In the rows, 128 means zero.
Known rows, with every way that one mark hangs from another:
[q_68 [q_288 [q_409 q_525]] q_638 q_890 q_966]: 138 183 128 115 130 114 157 153 159 168 153 131 138 112 124 146 138 110 135 124 108  95 114 126  88 125 140 113  93  89 108 135 114 158 127 114  83  97 115 102 101 148 115 199 145 150 125 103 173 117 141 150 134 122 145 121 136 137 107 128 114 135 155 126  90 116 137 117 138 150 101 106 121 178 120 109 100 125 112 113 153 118 129 158
[q_409 q_890]: 128 132 104 120 142 136 113 148 118 114 119 136  98 111 116 111 145 116 138 136 114 140 134 111 132 129 124 117 123 133 131 113 127 119 136 165 130 151 152 122 139 100 155 100 143 106 124 141 116 121 145 134 140 117 101 134 135 130 141 125 120 117 108 125 153 101 105 136 148 130 148 125 125 134 135 172 167 159 144 115 140 132 142 122
[q_68 q_288 q_966]: 130 134 105 109 106  91 148 175 124 144 140 151 146 131 106  94  98  83 120 134 140 126 143 127 102 140 121 127 108 116 127 132 126 153 142 152 104 121 132 112 140 138 139 150 151 106 113 113 147 118 123 138 139 119 110 145 129 135 135 121 128 136 118 141 131 114 150 114 172 145 117 126 114 170 133 118 138 143 137 129 162 138 156 141
[q_638 [q_68 [q_288 q_409] q_745 q_890 q_966]]: 146 134 121 115 109  87 137 171 146 154 114 131 160 142 113 116 115 154  96 132 103 134 142 152 103 130 106 141 122  85 121 150 129 139 134 132 126 118 122 132  98 157 107 229 155 143 112 139 175 137 145 139 104 118 123 118 138 116  94 123 141 123 154 132  95 124 149 123 103 123 127 112 112 176 150  94 110 108 141 131 130 107 113 146
[q_288 [q_409 q_525 q_638 q_890]]: 151 146 123 120 150 146 121  74 134 128 117 125  82 121 111 171 171 129 149 104 113 102 118 110 158 124 141 108 116 143 128 121 128 104 135 130 113 116 125  96 127 102 126  94  87 129 134 126 108 134 164 130 130 100 165  96 121 149 149 162 105 120 131 105 106 134  82 136 144 134 160 121 153 133 138 164 160 143  99 112 112 126 120 132
[q_608 q_409]: 122 100 127 131 134 120 128 153 119 113 151 129 108 124 133 102 106  95 118 123 155 142 139 107 102 120 130 131 144 152 125  98 111 111 129 144 131 120 133 125 161  85 154 121 125 112 137 138 111 144 146 125 151 103  95 146 129 110 146 117 130 124 101 143 144 138 151 139 161 118 156 120 125 154 141 126 149 139 154 125 133 138 138 121
[q_288 q_409]: 138 117 132 137 125 106 112 170 126 109 126 129 108 128 123 119 126 100 108 117 133 134 135 120 122 125 124 115 140 138 149 132 113  93 127 127 124 136 128 120 153  95 131 124 105  98 121 135 116 127 140 133 130 122 109 135 129 138 140 153 115 110 113 127 130 136 132 135 161 132 156 124 105 128 128 131 178 137 140 118 137 147 128 140
[q_966 [q_68 q_745 q_890] [q_409 q_288 q_638]]: 132 117 102 127 114 169 130  50 110 105 101 122 143 132 165 161 103 165 109 132 120 108 106 130 137 136 139 156 113 129 149 139 138 119 103  97 135 143 122 151 133 133 161 132  98 109 107 140 109 114  88  97 105 178 148 115 163 114 134 108 111 126 136 118 140 125 118 114  74 107 119 137 133  92 118 153 144 126 103 128  99 150 136 104
[q_745 q_68]: 110 104 137 133 135 110 125 168 115 111 137 155  93 118 126  92 124 115 127 129 149 132 147 123 134 145 109 102 168 140 124 127 117 115 119 146 141 137 142 117 160 108 136  77 123 111 136 145 100 117 115 128 141 140  91 139 120 119 133 108 133 126  97 145 156 126 131 130 153 132 154 127 102 102 141 128 154 149 146 135 116 143 138 130
[q_525 [q_409 q_288 [q_638 [q_68 q_745]]]]: 118  93 135 156  99 143 124  76 119 111  98 116 116 153 154 126 116 150 117 118 151 133 143 168 163 130 141 164 156 166 147 122 131  95 145 103 150 125 121 146 124 147 130 105  99 134 114 140  91 119 115 105 135 131 164 113 157 117 125 125 148 161 120 133 141 168 137 141 124 121 134 156 147  97 121 120 104  98 126 136 117 133 114 120
[q_288 [q_68 q_745 [q_966 [q_409 q_638 q_890]]]]: 159 125  97 123 142 158 116 111 103 151 111 118 155 145 112 143 148 126 131 125 133 100 129 149 152 122 113 129  84 122 121 157 152 167 128 144 138 143 106 149 109 129 128 152 128 119 162 120 136 169 137 146 108 104 138 143 119 140 149 156 107 126 139 124 129 119 136  98 116 122 134 139 110 120 122 154 142 140  95 132 143 144 110  92
[q_966 [q_68 q_288 q_638 q_745 q_890]]: 133 161  83 108 112 139 144 150 149 137 128 144 131 106 161 136 117 137 119 129  99 140 122 149 103 121 128 129  96  95 115 120 132 148  93 121 101 125 148 108 121 143 163 227 153 149 109 134 152 112  95 144 126 164 101 129 154 120  88  75 143 128 122 127 117 106 164 162 106 130  86 110 115 116  74 122  86 118 130 128 133 125 141 129
[q_638 q_68 [q_409 q_288 q_525]]:  92 125 174 128 131 124 129 119 123 103 157 113 120 134 123 128 102 147 124 135 131 152 124  94 112 129 124 139 183 133 118 120 142  99 135 116 156 125 129 131 166 110 104  38 100 126 121 121 113 136 127 100 126 153 159 118 118 118 163 163 148 117 131 125 110 139 106 124 155 127 133 118 168 114 152 127 136 139 145 133  90 130 150 156
[q_288 q_68 q_409]: 139 102 150 142 143  94 111 175 126 113 129 126 132 134 104 120 146 107 114 120 142 146 132 123 170 126 113 104 145 134 137 144 117 108 128 124 146 149 124 133 160 104 105 116 102 107 147 141 130 147 137 143 113 113  93 138  96 142 140 154 119 104 122 131 137 142 135 133 142 121 153 130  81 118 136 108 171 131 127 133 129 133 111 123
[q_525 [q_409 [q_288 [q_68 q_638 q_745 q_890]]]]: 123 120 141 162 131 162 125 119 129 124 122 109 136 136 158 128 135 142 122 128 141 122 121 165 148 116 139 138 126 148 128 138 118 132 114 108 128 142 136 167 107 150 134 160 147 157 136 130 134 117 101 139 131 147 115 145 139 119  93 101 131 153 149 136 157 148 165 137  87 116 108 144 124 109  93 110  78  76 129 140 144 122 112 109
[q_966 [q_409 q_638]]: 128 114 111 130 112 135 130 115 108 105 119 146 131 128 152 147 134 107 141 131 152 110 124 115 138 137 148 129 125 143 150 130 123 114 118 116 131 122 108 117 168  94 154  89  95  88 128 127  95 134 131 109 134 141 134 130 136 129 160 160 106 121  86 126 154 135 126 113 156 138 147 134 118 110 125 168 173 163 114 120 144 159 137 119
[q_745 [q_68 q_288 [q_638 q_409]]]: 124 148 153 116  98 108 123 188 151 125 156 144 147 129 144 119  85  99 142 117 151 143 141 142  75 129 135 123 155 128 131 130 122 145 100 130 129 115 118  80 128 124 115 124 149 140 127 108 119 104 108 128 142 158 108 146 113 122 117 140 140 134 103 134 120 123 145 146 127 137  92 126 122  84 102  85 106 122 142 132 134 123 140 147
[q_638 [q_68 q_745 q_966] [q_409 q_288]]: 115 109 137 129 106 108 121 165 116 124 137 111 154 170 120 102  77 133  76 125 132 156 147 145  74 120 102 171 157 119 127 144 147 137 136 130 152 125 117 164 111 141 104 127 132 123 120 114 127 143 112 108 124 147 147 146 131 117 139 162 148 128 144 129 105 129 154 110 139 122 111 136 146 121 123 114 110 103 157 137 114 140 124 140
[q_525 q_409]: 111 123 149 151 122 120 118 152 115 111 125 135 102 130 142 108 118  94 120 126 165 119 136 132 134 136 149 137 148 150 147 132 114 100 135 136 132 139 132 135 166 113 152 109 121 105 132 141 113 112 127 141 149 116 109 143 148 120 147 143 124 139  95 156 168 150 142 132 168 135 151 132 102 137 132 137 156 145 134 126 154 151 136 120
[q_525 [q_409 q_288]]: 110 105 148 158 115 129 113 108 114 103 127 120 115 138 141 105  97 105 121 133 166 130 133 131 141 129 154 145 154 169 162 125 116 100 140 123 132 147 131 148 144 127 150  81 118 104 113 128 100  94 115 120 149 130 126 140 149 118 142 130 123 142 120 142 172 152 124 117 142 130 136 147 122 121 135 132 150 123 144 126 144 147 149 122
[q_288 [q_409 [q_638 [q_68 q_745]] q_890]]: 155 114 106 127 128 137 104 113 138 126  89 113 103 141 117 153 160 163 129 107 101 150 142 155 150 118 115 129 129 126 140 119 139 104 137 126 148 126 124 125  99 122 117 154 105 136 123 152 114 148 156 125 122 100 148 101 138 134 120 152 136 116 131 101 101 135 113 152 115 122 149 127 144 105 121 148 135 113 121 119 108 116  91 127
[q_68 [q_638 q_409] q_890]: 117 161 130 136 116 131 125 198 130 106 131 136 135 122 169 139 118  96 122 132 118 127 114 116  67 117 143 132 137 115 140 126 118 130  97 137 121 124 138 127 134 100 131 135 137 128 122 119 124 115 119 117 131 159 105 148 133 120 123 140 125 128 101 136 132 107 144 138 117 141 105 119 129 130  94 141 116 126 138 116 146 126 120 142
[q_745 [q_68 [q_288 q_409] q_966]]: 140 122 151 119 115  75 119 175 145 156 146 151 146 142  94 100  94 106 120 115 154 124 151 138 117 141 109 110 139 116 136 151 120 148 139 141 123 121 112 104 121 151  99 161 150 117 123 121 140 116 128 142 127 110 114 138 115 131 114 131 119 121 136 134 111 133 128 109 133 136 124 131  80 135 157  74 140 133 130 131 132 126 129 139
[q_525 [q_409 [q_638 q_68] q_890]]: 117 120 147 146 128 132 104  91 128 109  96 127  98 128 135 136 151 140 155 135 140 131 134 132 166 142 157 139 145 139 155 113 133 105 152 135 161 140 132 132 133 146 130  91 128 131 141 150 104 123 148 123 142  83 144 104 135 124 134 142 137 134 100 141 145 150  92 139 131 135 161 146 117 116 139 147 124 153 111 121 126 115  95  99
[q_68 q_638 q_745 q_890 q_966]: 126 150  74 130 120 138 150 191 121 148 122 141 113 132 155 113 144 111 100 129 103 106 130 157  80 114 115 124  92 101 113 133 123 161 115 140  98 114 139 144  95 134 147 212 153 141 125 117 153 136 108 143 141 143 110 148 154 122 101  88 129 147 125 137 124  97 169 127 134 145 101 120 120 161  81 147  88 110 140 116 158 141 127 139
[q_745 [q_68 q_638 q_890 q_966]]: 106 140 126 136 138 113 140 193 128 142 141 158 120 116 143 102 137 108 129 141 127 102 135 138  96 137 119 103 124  96 122 137 116 166 126 144 123 119 133 137 102 148 124 144 166 138 138 125 136 118 106 137 147 138  90 139 129 119 100  80 129 130 117 154 137 105 140 112 122 146 114 135  97 132 118 122  87 135 126 117 135 122 115 132
[q_409 [q_638 [q_68 q_288]] q_890]: 135 124 109 106 113 111 126  97 141 130 108 145 132 115 111 127 146 151 168 146 112 154 137 123 168 137 138 126 125 125 135  98 139 123 154 138 134 127 138  94 125 144 127 108 140 130 114 143 123 129 151 114 127 106 135 106 121 137 121 112 148 127 107 121 121 120  97 146 128 133 131 134 152 124 137 139 123 153 123 131 125  97 127 122

Rows:
147 104 105 125 145 148 109 109 112 126 111 110 120 129  99 108 134 158 123 124 117 151 135 140 166 116 103 124 122 152 118 126 144 131 134 153 135 160 152 154 111 120 131 115 132 130 126 134 120 138 122 133 119 128 115 147 111 136 124 113 131 129 157 105 153 116 121 136 106 103 125 136 151  99 126 138 137 103 146 147 119 124 140 108 -> [q_409 [q_288 [q_68 q_745]] q_890]
146 148 117 126 138 154 103 184 130 129 132 104 133 134 132 146 136 120 122 111 119 144 130 149  99  99 121 128 115 125 118 134 142 154  99 147 141 144 129 133 104 107 122 158 140 153 153 113 138 155 129 147 123 131 111 159 107 135 130 160 134 119 127 114 121 111 161 148 113 118 100 126 133  85  75 136 109 106 135 134 134 124 109 120 -> [q_288 [q_68 [q_638 [q_409 q_890]] q_745]]
154 145 128 105 134 109  96 114 153 131 131 119 133 112  95 137 107 129 129 124 115 153 124 119 128 138 137 123 112 112 148 125 138 123 128 144 134 156 131  97 128 138 138 169 134 115 109 146 139 110 131 149 120 103 114 119 125 140 130 134 119  82 140 112 110 124  95 132 110 123 132 121  86 115 136 122 166 147 131 116 124 116 139 111 -> [q_966 [q_68 [q_288 [q_409 q_890]]]]
152 166 128 101 137 142 120  50 155 141 121 120 111 112 106 178 136 142 154 111 114 125 112 106 157 136 146 118 106 115 130 117 141 121 127 116 112 124 127  77 126 140 128 135 105 132 120 133 130 119 138 138 114 104 167  81 128 153 142 138 114 107 147 104  87 138  78 149 125 128 127 122 129 123 132 128 148 154  89 119 100 117 137 116 -> [q_966 [q_68 [q_288 [q_409 q_525 q_638 q_890]]]]
109 119 157 164 141 138 124 117 127 112 133 117 142 127 157 123 136 125 138 144 152 122 115 138 162 130 154 129 136 147 144 128 113 125 131 110 136 148 131 164 118 150 123 115 141 140 136 128 126 105 104 126 130 141 105 140 119 127 105 103 128 140 135 144 171 149 138 119  87 125 117 156 107 114 112 108  96 103 124 138 145 118 114 108 -> [q_525 [q_409 [q_288 [q_68 q_638 q_890]]]]
130 116 104 109  98 105 141 159 131 135 122 141 130 120 126 100 122 148 119 132 120 168 151 152 122 125 106 134 144 119 113 118 132 113 124 131 134 125 140 103 142 127 145 162 135 132 111 145 148 136 132 134 127 139 114 128 140 121 112 118 164 137 108 133 124 124 155 159 152 124 126 109 140 128 125 118 125 129 163 144 129 125 145 147 -> [q_638 [q_68 q_288 q_745]]
102 119 166 135 116 112 117 136 124  87 121 117 156 140 138 116  98 155 112 153 117 156 123  94 115 134 126 153 176 123 141 126 131 100 130 130 160 141 137 152 135 121 108  78 130 121 109 137 120 113 123  89 108 160 127 132 124 110 131 132 143 118 127 133 130 121 108 119  89 119 128 128 150 127 156 119 137 129 149 132 101 110 123 141 -> [q_638 [q_68 q_890] [q_409 q_288]]
108 145 141 116 166 134 127 118 106 150 157 121 124 105 102 128 155 149 157 156 121 114 120 104 109 139 123 120 116  87 102 129 149 141 143 146 160 128 112 151 147 131 123  93 138 117 160 127 161 161 164 149 130 107 144 120 129 121 170 169 119  96 135 133 114 117  71  71 161 140 161  98 109 155 175 167 153 192 129 122 137 131 130 127 -> [q_638 [q_68 [q_966 [q_409 q_525 q_890]]]]
124 135 145 116 116 108 138 148 122 143 142 158 176 123 126 110  99 127 141 150 152  93 132 117 106 152 118 122 120 100 119 158 120 162 123 147 134 127 111 128 138 153 127 147 173 111 131 124 156 104 124 135 120 148 100 140 126 105 123 112 109 126 134 152 142 108 113  78  89 132 121 118  81 164 183 109 152 170 125 136 147 128 142 123 -> [q_745 [q_68 q_288 q_890 [q_966 q_409]]]
127  90 113 133 127 130 128 132 109 117 121 120 124 135 116 107 121 139 100 122 135 150 137 142 165 120  98 123 138 155 122 137 134 118 122 125 132 146 146 150 137 112 135 116 114 118 123 133 117 137 107 124 118 153 110 149 118 134 123 107 138 138 139 121 157 131 159 140 129 109 123 136 136 101 117 128 138  97 146 151 113 141 143 125 -> [q_409 [q_288 [q_68 q_745]]]
166 132 120 123 161 162 124  87 133 148 104 110  93 129 102 176 191 153 137  94 107 110 122 133 183 113 111 104 107 143 105 138 141 120 126 118 123 129 125 117 117 108 108 135  90 151 151 128 128 165 160 145 108  99 160 104 104 149 135 160 116 130 155  99 100 136 124 149 127 115 147 119 148 114 130 142 145 114  96 135 100 127 107 118 -> [q_288 [q_68 q_745] [q_409 q_525 q_638 q_890]]
119  92 147 132 159 134 159  59 110 149 157 116 137 146 106 129 127 113 132 118 163 106 119 104 153 129 120 129 126 150 105 117 125 149 166 114 118  99 114 147 131 132 109  82 107 138 164 104 125 166 131 108 130  87 159 124 100 132 149 112 124 143 152 134 121 157 140 109 146 122 137 147 151 151 150  98 104 118 103 141 101 132 128 110 -> [q_608 [q_409 [q_288 [q_68 q_966]] q_525 q_638]]
131 121 126 153 123 159 106  43 121 108 101 114 111 142 136 134 121 122 148 124 148 114 125 127 170 134 164 149 127 178 167 115 131 111 154 137 124 142 134 133 109 145 146  74 125 116 115 128  84  92 128 112 150 106 160 118 143 134 138 127 113 152 128 122 158 153  87 121 108 127 136 164 146 112 132 149 140 117 111 120 133 126 123  98 -> [q_525 [q_409 q_288 q_638 q_890]]
123 116 130 150 112 137 128 109 122 115  82 141 106 142 170 140 151 160 119 129 126 112 136 149 148 129 137 152 145 136 136 133 125 106 126 111 147 125 129 146 130 142 134 147 126 147 126 159 120 119 130 116 125 120 138 102 159 106 116 114 149 155 106 149 135 149 143 151 115 126 144 133 126 142 130 134 101 118 110 134 116 124  96 120 -> [q_525 [q_409 [q_638 [q_68 q_745 q_890]]]]
118 114 139 119 161 164 125  59 122 128 157 102  92 114 103 125 118 139 148 119 136 134 119  89 112 115 134 132 131 163 107  88 122 113 142 148 121 122 144 131 125 103 153  78 130 133 139 125 113 127 158 119 153 100 141 127 129 111 155 114 118 129 155 112 133 137  88 120 125 106 149 113 179 153 160 142 146 131 152 121 109 124 155 118 -> [q_608 [q_409 q_288 q_525 q_890]]
130 119 125 122 150 176 136  18 122 128 136 108  97 124 112 147 132 135 158 113 137 115 114  95 136 119 146 133 125 175 119  87 126 116 152 130 114 103 134 113 115 104 148  66 106 136 136 121  89 129 154 106 149  94 169 114 123 122 151 114 117 141 145 106 121 139  87 136 121 113 146 132 203 140 153 145 132 123 121 121 104 123 143 113 -> [q_608 [q_409 q_288 q_525 q_638 q_890]]
116 155 152 115 144 151 113  92 118 113 142 105 112 125 111 140 103 137 137 115 120 126 116  90  98 121 131 140 144 153 127 120 140 116 121 146 126 140 143 125 133  98 131  51 116 127 116 114 112 118 137 116 132 144 162 138 126 128 165 165 120 120 150 108 121 120  84 116 128 118 128 117 179 126 147 152 162 132 146 122 106 133 155 140 -> [q_638 [q_409 q_288 q_525 q_890]]
129 152 144 138 169 121 145 167 140 159 154 128 132 117 118 143 172 115 123 126 114  97 107 121 134 124 122  95 103  89 100 146 119 155 127 110 116 113 114 145 118 143  87 160 129 152 165 112 170 157 137 156 114 112 127 124 107 144 115 135 108 113 153 134 100 122 140 111 131 142 119 117  92 159 118 110 105 124 102 125 135 120 107 134 -> [q_288 [q_68 q_638 q_890 q_966] [q_409 q_525]]
124  95  97 138 105 135 145  80 119 105  86 129 125 140 149 127 141 182 113 138 100 132 128 136 162 126 115 147 140 137 130 115 130 104 133 108 129 122 146 145 115 134 129 117 116 137  99 149 108 124 117  87 117 153 144 102 145 116 104  80 147 149 128 120 133 127 130 151  95 117 133 138 176 117 130 139 102  98 133 135  96 117 117 135 -> [q_409 q_288 [q_638 [q_68 q_745 q_890]]]
128 100 130 142 132 143 131  60 103  98 110 129 179 129 146 150 142 149 139 148 138 109 105 106 192 140 138 130 126 150 148 141 128 122 125 101 137 139 121 155 145 121 119  70 108 103 130 131 111 118 114  94 101 153 129 125 110 129 135 122 103 123 128 123 165 134 119  95  77 114 134 152 128 115 151 137 158 138 102 138 124 131 122 102 -> [q_966 [q_409 [q_288 [q_68 q_890]] q_638]]
131 138 117 110 102 102 137 155 117 145 154 146 173 129 116 105  93  89 132 148 154 118 134 124  93 141 133 136 101 115 129 145 130 155 129 143 117 124 104 123 147 136 148 151 144  89 124 106 153 128 126 141 128 134 117 152 136 125 153 153 108 122 121 141 140 121 138  84 159 138 123 121  96 159 149 131 163 168 132 126 174 151 159 129 -> [q_68 q_288 [q_966 q_409]]
118 166 125 126 119 172 147 128 129 126 141 108 115 130 163 155 116 140 114 107 101 114 111 132  61 103 131 145 128 135 110 131 128 129  90 110 103 109 136 127 112 105 137 132 114 164 112 101 122 119 113 116 130 188 160 141 144 112 121 130 129 151 154 111 109 114 140 142 111 125  86 103 192 124  90 143  97  84 139 124 112 139 140 157 -> [q_68 [q_638 [q_409 q_288 q_525]] q_745 q_890]
141 141 139 109 127 118 145 126 151 147 121 125 121 116 117 142 144 184 121 123  92 140 127 127 125 122 104 126 138 101  95 134 126 104 116 112 126 111 130 106 136 131 114 188 127 158 111 149 169 134 157 139 109 138 142 102 137 116 106 130 145 130 152 121  86 129 129 151 114 115 131  86 146 162 161 115 123 123 138 136 107 109 126 158 -> [q_638 [q_68 [q_288 [q_409 q_525]] q_745 q_890]]
128 160 157 118 133 122 146 139 166 152 148 143 117 105 134 145 146 138 160 117 119 107 122 126 118 132 129  89 134 108 104 131 108 129 106 109 107 103 127  83 115 141 106 148 134 164 126 121 148 108 135 140 135 144 128 108 113 126  92 111 122 127 141 116 106 131 117 139  98 134 108 104 123 127 140  97 109 126 124 123 119 109 128 158 -> [q_745 [q_68 [q_288 [q_409 q_525]] q_638 q_890]]
151 113 110 141 128 131 116 194 141 136 134 115 125 129 132 131 153 109 106 102 127 141 135 173 135 101 113 110 119 126 124 140 120 128 101 105 128 128 114 130 116 109 116 192 105 139 146 125 136 165 121 153 125 125 104 141 117 145 111 151 130 117 129 112 122 139 177 152 138 123 125 130  97  92  76 117 115  95 133 131 143 136 105 131 -> [q_288 [q_68 q_638 q_745] q_409]
125  85 120 141 128 119 131  92 113 106 108 131 139 136 123 123 136 121 135 129 148 141 120 123 206 137 122 122 140 160 144 122 127 117 146 109 127 138 128 132 145 129 118  65  96 109 127 126  90 128 103  97 121 135 129 124 104 147 130 109 130 139 120 124 158 141 126 132 132 123 133 165 136  95 121 121 135 112 110 144 111 132 125 117 -> [q_409 [q_288 q_68] q_638]
147 139 125 115 111 104 128 100 150 119 101 140 151 122 136 163 117 138 122 125 115 127 112 110 152 147 146 129 121 110 158 132 127 117 125 104 116 127 130  94 132 144 127 171 114 121 100 143 133 102 114 114 102 125 135  96 135 141 114 109 121 111 125 124 105 132 119 146  86 126 124 134  97 137 128 107 142 130  94 124 104 113 115 118 -> [q_966 [q_68 [q_288 [q_409 q_638]] q_890]]
107  95 118 137 118 104 138 107 116 123 120 134 143 147 122 102 123 128 122 144 129 132 137 132 159 143 121 137 141 128 142 118 136 128 172 117 135 116 119 149 117 155 109  77 117 110 123 126 103 136 118  88 131 119 152 110 127 138 132 112 142 136 123 134 125 137 121 109 151 141 132 159 137 118 129 122 103 133 119 128 115 126 121 130 -> [q_409 q_288 [q_638 [q_68 q_966]]]
126 120 103 107  99  99 144 181 130 155 126 141 142 134 108  93 115 131 106 137 123 153 158 156 102 128 102 146 126  97 106 133 137 151 140 143 125 117 126 124 126 153 126 187 154 130 119 131 159 146 129 142 132 119 117 127 145 122 113 120 160 136 122 141 109 119 164 130 161 134 126 119 120 147 131 108 104 128 150 141 140 131 135 146 -> [q_638 [q_68 q_288 q_745 q_966]]
128 161  93 115 110 111 154 180 143 150 142 155 153 117 136 112 118 100 137 148 114 114 126 135  94 132 134 118  87  97 120 127 113 172 129 140  84 111 134 113 105 160 142 194 173 134 114 109 162 109 118 141 140 134 105 143 135 129  93  85 127 143 124 143 122  97 154 115 130 153  95 129 113 171 105 121  96 132 133 119 171 117 142 141 -> [q_68 q_288 q_638 q_890 q_966]
132 202 129  96 129 137 134 150 148 164 166 120 138 120 111 141 107  88 151 120 117 115 121 120  48 119 142 133  90 104 105 132 144 179 125 155 101 105 123  94 103 143 119 148 157 153 139  79 158 128 140 155 144 112 154 152 120 140 140 164 125 127 143 120  84 106 120 116 149 153  88 108 156 148 112 130 100 141 130 116 153 122 146 144 -> [q_68 q_288 [q_638 [q_409 q_525 q_890]] q_966]
124 124 154 154 148 154  95 105 132 121 140 102 128 119 126 122 132 126 156 138 148 133 123 149 171 120 155 125 122 158 147 122 123 131 139 127 136 154 130 156 103 153 125 108 145 141 152 121 119 113 119 143 147 109 118 145 116 140 119 129 120 129 142 126 165 147 111 121 102 126 123 158 115  86 104 125 105 112 124 131 152 117 120  98 -> [q_525 [q_409 [q_288 [q_68 q_638]] q_890]]
115 124 116 137 143 106 140 200 123 147 157 139 144 124 118 105 147  85 121 141 139 128 130 140 135 124 119 102 107 105 117 132 128 166 138 134 123 128 118 144 130 137 116 143 140 128 163 110 148 162 108 148 137 114  91 150 107 150 119 122 131 122 114 149 139 121 164 118 174 149 116 141  85 123  89 122 100 129 123 131 156 132 115 122 -> [q_288 [q_68 q_638 q_966]]
 95 151 172 125 142 121 138 152 118 106 138 133 111 115 145 141 131 158 123 144 104 134 116  77  96 133 119 134 175 102 106 122 134 101 123 128 156 125 137 128 170 104 109  79 126 136 136 140 144 138 148 112 112 149 133 116 121 105 153 156 145 113 114 142 110 117 108 132 140 125 145  95 146 155 164 138 137 156 138 128  99 116 122 158 -> [q_638 [q_68 q_890] [q_409 q_525]]
